Each row comes from the steps of one path. Every step used is in the known rows, and no mark comes twice. Write the path behind each row, first mark first.
(in the rows, 128 means zero)
Known rows:
J-W-F: [ 93 127  90 140 183 126 105 162  83 163 109 143 159 156 107 103 111 118
 131 125 112 138 133 143 149 101 129 155 111  97 132 132 111 102  88 131
 119 114]
A-P-F: [100 145 114 165 161 114 159 176 144 146 144 171 162 155 114  95 142 150
 139 171 124 102 129 136 119  91  89 112  89 165 109  57 101 202 113  86
 137 110]
R-U: [133 117 102 189 162  95 106 138 144  96 105 163 115 176 129 163 170 168
 139 107 122 112 154 132 130 122 138 117 112 121 117 162 138  98 147 162
 113 114]
U-D-X-S: [133 122 110 125  82 120 171 104 136  74 116 129  87 100 180 163 110 126
  99 105  93 111 164  97 158 138 114 133 148  93 147 163  89 130 103 183
  92 181]
K-F: [158  75 148 151 175 114 158 144  94 134  97 151  83 198 102 135 123 192
 188 111 101 122 117 128 105  92 114 109  91 129 125 179 113 105  90  92
 116 104]
M-U: [142 105 107 144 159  85 109 212 120 128 167 162 132 177 127 183 172 120
 141 110  99  85 117 135 118  67 155 119 121 138 148 168 135 121 133 112
 147 166]
R-A-P: [ 74 141 112 173 172  81  98 183 119 132  94 163 187 146 132 118 155 169
 161 137 131  94 130 136 181  80 135 111  98 151  80 119 129 155 107 149
 124 121]
G-X-D-U: [129 107 146  80 138 154 146 131 128 146 127  98  83 128 113  69 105 126
 122 111 157 168 157 115 149 124 204 148 126 134 143 148 150 102 146 182
 158 160]
X-E-F-P-A: [140 165 158 116 108 118 122  79 158 168 174 114 139 109 111  77 168 106
  89 190 180 170  82 105 161 171  67 125 138 155 138  36 145 162 150  80
 129 101]
E-X: [ 81  74 146  93 139 130 137 142 151 123 125 142 124 134 119 110 155 149
 169  85 126 135 128 132 100 120 154 143 122  87 123 148  65 114 120  95
 142 138]
M-U-R: [137  93  67 170 121  86 102 187 111  85 153 151 134 138 144 193 128 149
 174  64  96  63 107  97 117  75 164 107 131 121 128 183 145 109 129 118
 124 131]
J-W-F-E: [129 139 103 138 150 118 102 145  86 185 127 135 160 156 100 101 118 125
  88 166 121 125 140 186  93 108 135 133 124  98 149 129 151 122 119 109
  98 126]
X-D-U-R-A-P: [ 97 141 102 161 114 116 102 152 106 115 100 127 159 110 147 120 101 167
 156 100 130 109 133  97 215  96 165 137 107 146  83 123 168 149 153 193
 135 131]
S-X-D: [115 126 157 119 189 136 156 145 128  92  93  93 125 174  85 139 183 150
 152 107 130  87 143  83 159 126 105 113 109 148  59 143 137 120 113 132
 168 160]
P-F: [115 120 120 148 165 103 169 146 143 142 150 141 116 157 112 120 133 161
 132 138 136 115 130 128  96 118  84 103 122 156 139  91 105 150 131  81
 127 126]
K-F-P-A: [152  95 179 182 129 113 150 107 113 153 173 147 108 172  86 101 152 179
 123 158 148 153  80  97 134 118  71  91 117 177 161  97 151 159  95  81
 119  93]
J-W-F-P: [108 129 115 145 139 134 100 124  85 173 147 121 193 152 103  98 106  96
 123 171 121 131 124 127 146 128 124 123 135 106 132 115 132 125  93 124
 130 109]
W-F-E: [162 138 114 131 142 140 127 152 107 152 130 113 146 167 122  84 133 132
 108 149 108  94 138 175  66 108 134 108 108 126 116 131 123 115 125  99
 114 140]
W-J: [153  93 147 138 177 131  90 173 110 125 119 107 144 150 124 136 112 136
 177  89 116 116 124 126  65 102 125 124 136 115 133 135  91 114  87 149
 135 113]
G-X-E: [ 99 138 111  75 157 105 116 116 169 147  78 115 133  87 103  79 118 122
 136 134 166 141 152 114 111 155 176 106 116 108 114 133 165  92  95 136
 112 106]
M-U-D-X-E-F-C: [165 179 137  86  74 171  95  97 160 114 145 156 124  64 187 187 102  30
 110 141 124 138  92 126 158 140 146 159 142 129 160 121 148 155 155 120
 131 156]
S-X-D-U: [149 115 160 104 140 168 166 133 105 117 133  85  94 152  98 144 155 140
 150 101 113 128 166  90 173 101 145 140 122 155  97 158 129 103 167 158
 182 176]
D-U-M: [ 88  59  96 154 114 121 138 142  90 119 156 136  67 123 158 143  89 131
 175  62  77 129 141 105 156 112 164 126 137 154 116 191  95  75 134 171
 140 107]
W-F-C: [161 145 130 134 159 163 113 160  97 136 141 106 161 151 152 107  85 112
 146 104 126  94  89 135 113  99 151 116 114 145 103 105 121 133 104 117
 143 134]
D-U-R: [145  77  87 155  89 121 134 133  90  99 150 121 103 114 151 154  85 175
 186  54  94 119 139  94 140  85 175 123 141 118 117 184 108  80 157 148
 131 113]
M-U-R-A-P: [ 90 139  68 194 127  80  63 200 113 108 124 173 192 128 156 164 133 157
 170 109 120  58 108 117 177  56 161 112 109 141  98 140 169 153 122 146
 114 123]
F-Y: [144 144 116 138 153  85 128 182  84 136 125 103 141 150 118 160 106 195
 127 116 150 116 119 166 101 124 131  83 136 138 131 156  91 162 137 103
 140 122]
D-X-E: [114 144 125  87 129  97 157  98 173 137  94 132 144  73 133 153 147 113
 133 144 111 135 176 104 155 150 133 115 137 108 136 140 140  99 121 145
 141 169]
Y-F: [112 108 111 139 136  98 174 170 120 119 106 109  91 181 137 106 172  94
 137 135 105  87 105 141 104 160 153  78 107 142  99 166  96  81 101 124
 180 110]
W-F-P: [141 126 128 137 137 155 123 129 104 143 156  99 183 161 127  84 120 103
 150 160 104 102 121 114 115 128 124 102 123 136  96 114 112 119  94 118
 146 125]
K-F-W-J: [192 102 180 153 152 157 120 140  78 129 115 109 143 175 104 141  82 167
 165 121 134 133  94 170  20  93 106 134 132 132 155 141 151 123  69 117
 110  90]
J-W: [ 79 103 100 153 179  63 107 163  90 161 105 164 139 159  96 152 135 156
 138 120 133 147 138 145 164 105 126 140 137  93 145 158 122 112 109 131
 118 113]
P-F-C: [146 136 143 150 147 120 151 139 132 149 171 126 129 148 135 136  92 140
 121 138 162 105  96 138 100 119 109  90 136 168 139  70 137 181 142  85
 136 132]

Write each row's path:
[130 168 114 108  91 168 113  44 195  87  81 166 100  67 170 158 141  73
 117 146 109 170 150 118 173 182 112 178 124  95 135 138 130 107 161 158
  97 117]	R-U-D-X-E-F
[144 123 147  76  87  98 147 125 140 151 137  96  96 140 138 111 132 156
  69 126 145 104 154 160  68 144 140 137 140  59 134 126 111 149 156 101
  86 178]	F-E-X-S
[155 113 151 100 142 127 158 149 110 131 127 100  86 152 120 127 128 135
 128  97 118 153 158 123 171 115 158 147 119 140 130 148 126 108 176 176
 173 173]	X-D-U
[112 116 180  69 138 125 150 123 154 134 101 107 119 148 101  98 161 137
  89 119 156 134 135 157  96 166 148 136 122  94 129 122 143 151 155 106
 144 175]	F-E-X-D
[115 161 155  97 104 142 108  63 175 173 172 111 131  84 101  27 143  99
  87 195 217 184  83  97 140 180 114 126 142 154 143  33 167 155 126  88
 116  89]	G-X-E-F-P-A
[130 170 130  94  74 167 152  59 149  90 107 139 140  64 150 145 127  83
 101 166 137 168 119 165 132 174  97 176 155 125 141 125 146 122 138 117
 113 127]	U-D-X-E-F-W
[155 126 149 144 125 143 127 164  95 120 126  75 145 163 128 114 121  96
 121 136 137 106  93 181  18 154 135 110 151 148 137 128 137 104  81 145
 167  89]	Y-F-W-J
[135 185 122 129  69 169 127  38 175  77 100 158 130  73 158 164 139  87
  85 168 143 174 131 163 140 184 101 185 151 123 147 127 178 117 167 148
  93 109]	R-U-D-X-E-F-W
[106 135 135 172 134 123 101 122 110 178 184 137 176 136  90  77 144 122
  80 169 162 167  92 105 170 123  86 123 137 160 173  56 152 157  98 115
 128 100]	J-W-F-P-A
[139 162 118 144 149  99 155 163 111 154 157 111 131 141 107 150  89 187
  93 142 170 123 112 173  80 137  91  75 136 168 156 104  95 198 152  67
 130 115]	P-F-Y
[125 137 110 103  97 117 123 114 179  92 109 179 132  55 152 209 152  66
 116 127  71 130 162 100 166 137 142 125 129 120 174 172 157 114 124 163
 133 167]	M-U-D-X-E
[116 109 140  76 110 111 151 138 141 125 126  95  95 139 147 112 124 149
 111  89 138 110 143 125 106 132 138 150 132  60 120 130  83 131 130 122
 106 166]	E-X-S
[168 181 144  78 136 136 104 106 139 155 120 104 126 112 151 123  95  89
 129 143 161 131  85 139 139 156 128 136 130 119 103  87 138 140 160  89
 127 118]	X-E-F-C
[ 87  85 126 136 129 154 155 127  95  98 133 102  71 132 132 147 117 124
 166  65  90 112 152  68 185 127 149 129 129 168  77 180 128  91 129 177
 163 131]	S-X-D-U-M
[131 148 121 111  15 133 129  94 148 164 176 103 117  79 163 106  65 165
  65 140 157 107 157 143 103 120 150 148 141  87 144  79 149 196 203 121
  65 152]	D-U-R-A-P-F-E-X-S
[132 132 141 165 128 145 128 129 123 149 190 117 162 142 107  61 158 126
 103 156 148 139  88  98 139 123  89 103 127 180 139  58 135 152  99 107
 137 114]	W-F-P-A
[ 98  88 118 146 102 144 158 111 148  62 108 178 115  91 162 173 146 123
 152 104  76 138 152 108 153 125 127 124 141 126 152 185  75 110  92 165
 126 154]	U-D-X
[ 92  84 114 132 131 122 150 136  98 114 129 111  61 128 149 126  89 118
 139  60  95 137 146  94 181 140 159 132 128 152 110 171 129  95 139 194
 154 131]	X-D-U-M
[138 165 123  70 153 121 119 113 151 146  93 114 109 120 130 103 137  99
 144 151 135 147 120 135 139 158 109 155 115 102  97 107 107 104 153  94
 118 109]	X-E-F
[159 164 159  93  86 201 103  69 144  93 106 111 156  48 152 143  89  64
 121 149 134 177 110 156  73 160  97 186 167 113 165 106 133 126 109 152
 114 112]	U-D-X-E-F-W-J
[145 103 183  58  92 160 150 117 130 160 145 103  83 125 113 105 135 130
  93 113 134 173 160 155 117 136 179 164 128 100 158 143 131 133 202 134
 159 191]	F-E-X-D-U
[106 103 108 185 103 145 131  85 170  45 100 199 107  99 166 193 155 128
 129 105  82 143 168 109 164 137 132 133 134 121 159 188 111 106 119 197
 111 144]	R-U-D-X
[125 105  93 209 134 123 102 120 140  37  77 186  94 143 144 189 152 146
 132  84  88 126 144 115 152 131 122 129 106 129 124 187 121 106 130 189
  95  83]	R-U-D
[144 161 154  88 111 159 119  65 141 143 140  85 160 119 108 118 151  85
 158 195 136 113 120  93 139 166  89 120 138 122  55 103 132 126 142  78
 137 111]	S-X-E-F-P
[121 146 105 141  98 121 124  61 191  73  62 177 123  56 153 193 148 100
 110 120  90 149 182  97 176 172 128 128 124 107 151 162 159 101 133 200
 104 131]	R-U-D-X-E
[161 201 122  69 134 116 110 134 116 160 112  86 128 104 125 140  93 139
 113 159 170 146 103 172 116 174 115 121 129 116 113 120 101 159 173  80
 122 101]	X-E-F-Y
[135 164 170 120 108 151 123  70 159 151 176 108 138 107  89  90 189 115
 108 192 171 147  92  77 164 155  60 121 139 177 101  46 147 158 145  66
 133  99]	S-X-E-F-P-A
[156 137 157 155 147 152 129 141 119 135 160  98 166 141 107 128  90 145
 120 142 162 129 109 175  13 118  77 133 157 157 165  70 146 161 111 111
 124 105]	P-F-W-J
[ 92 112 135  89 120 154 102 126 128 180 129 143 157 121 100  82 127 114
  97 137 135 151 138 184  75 123 158 167 124  63 157 123 114 132 120  82
 110 130]	J-W-F-E-X
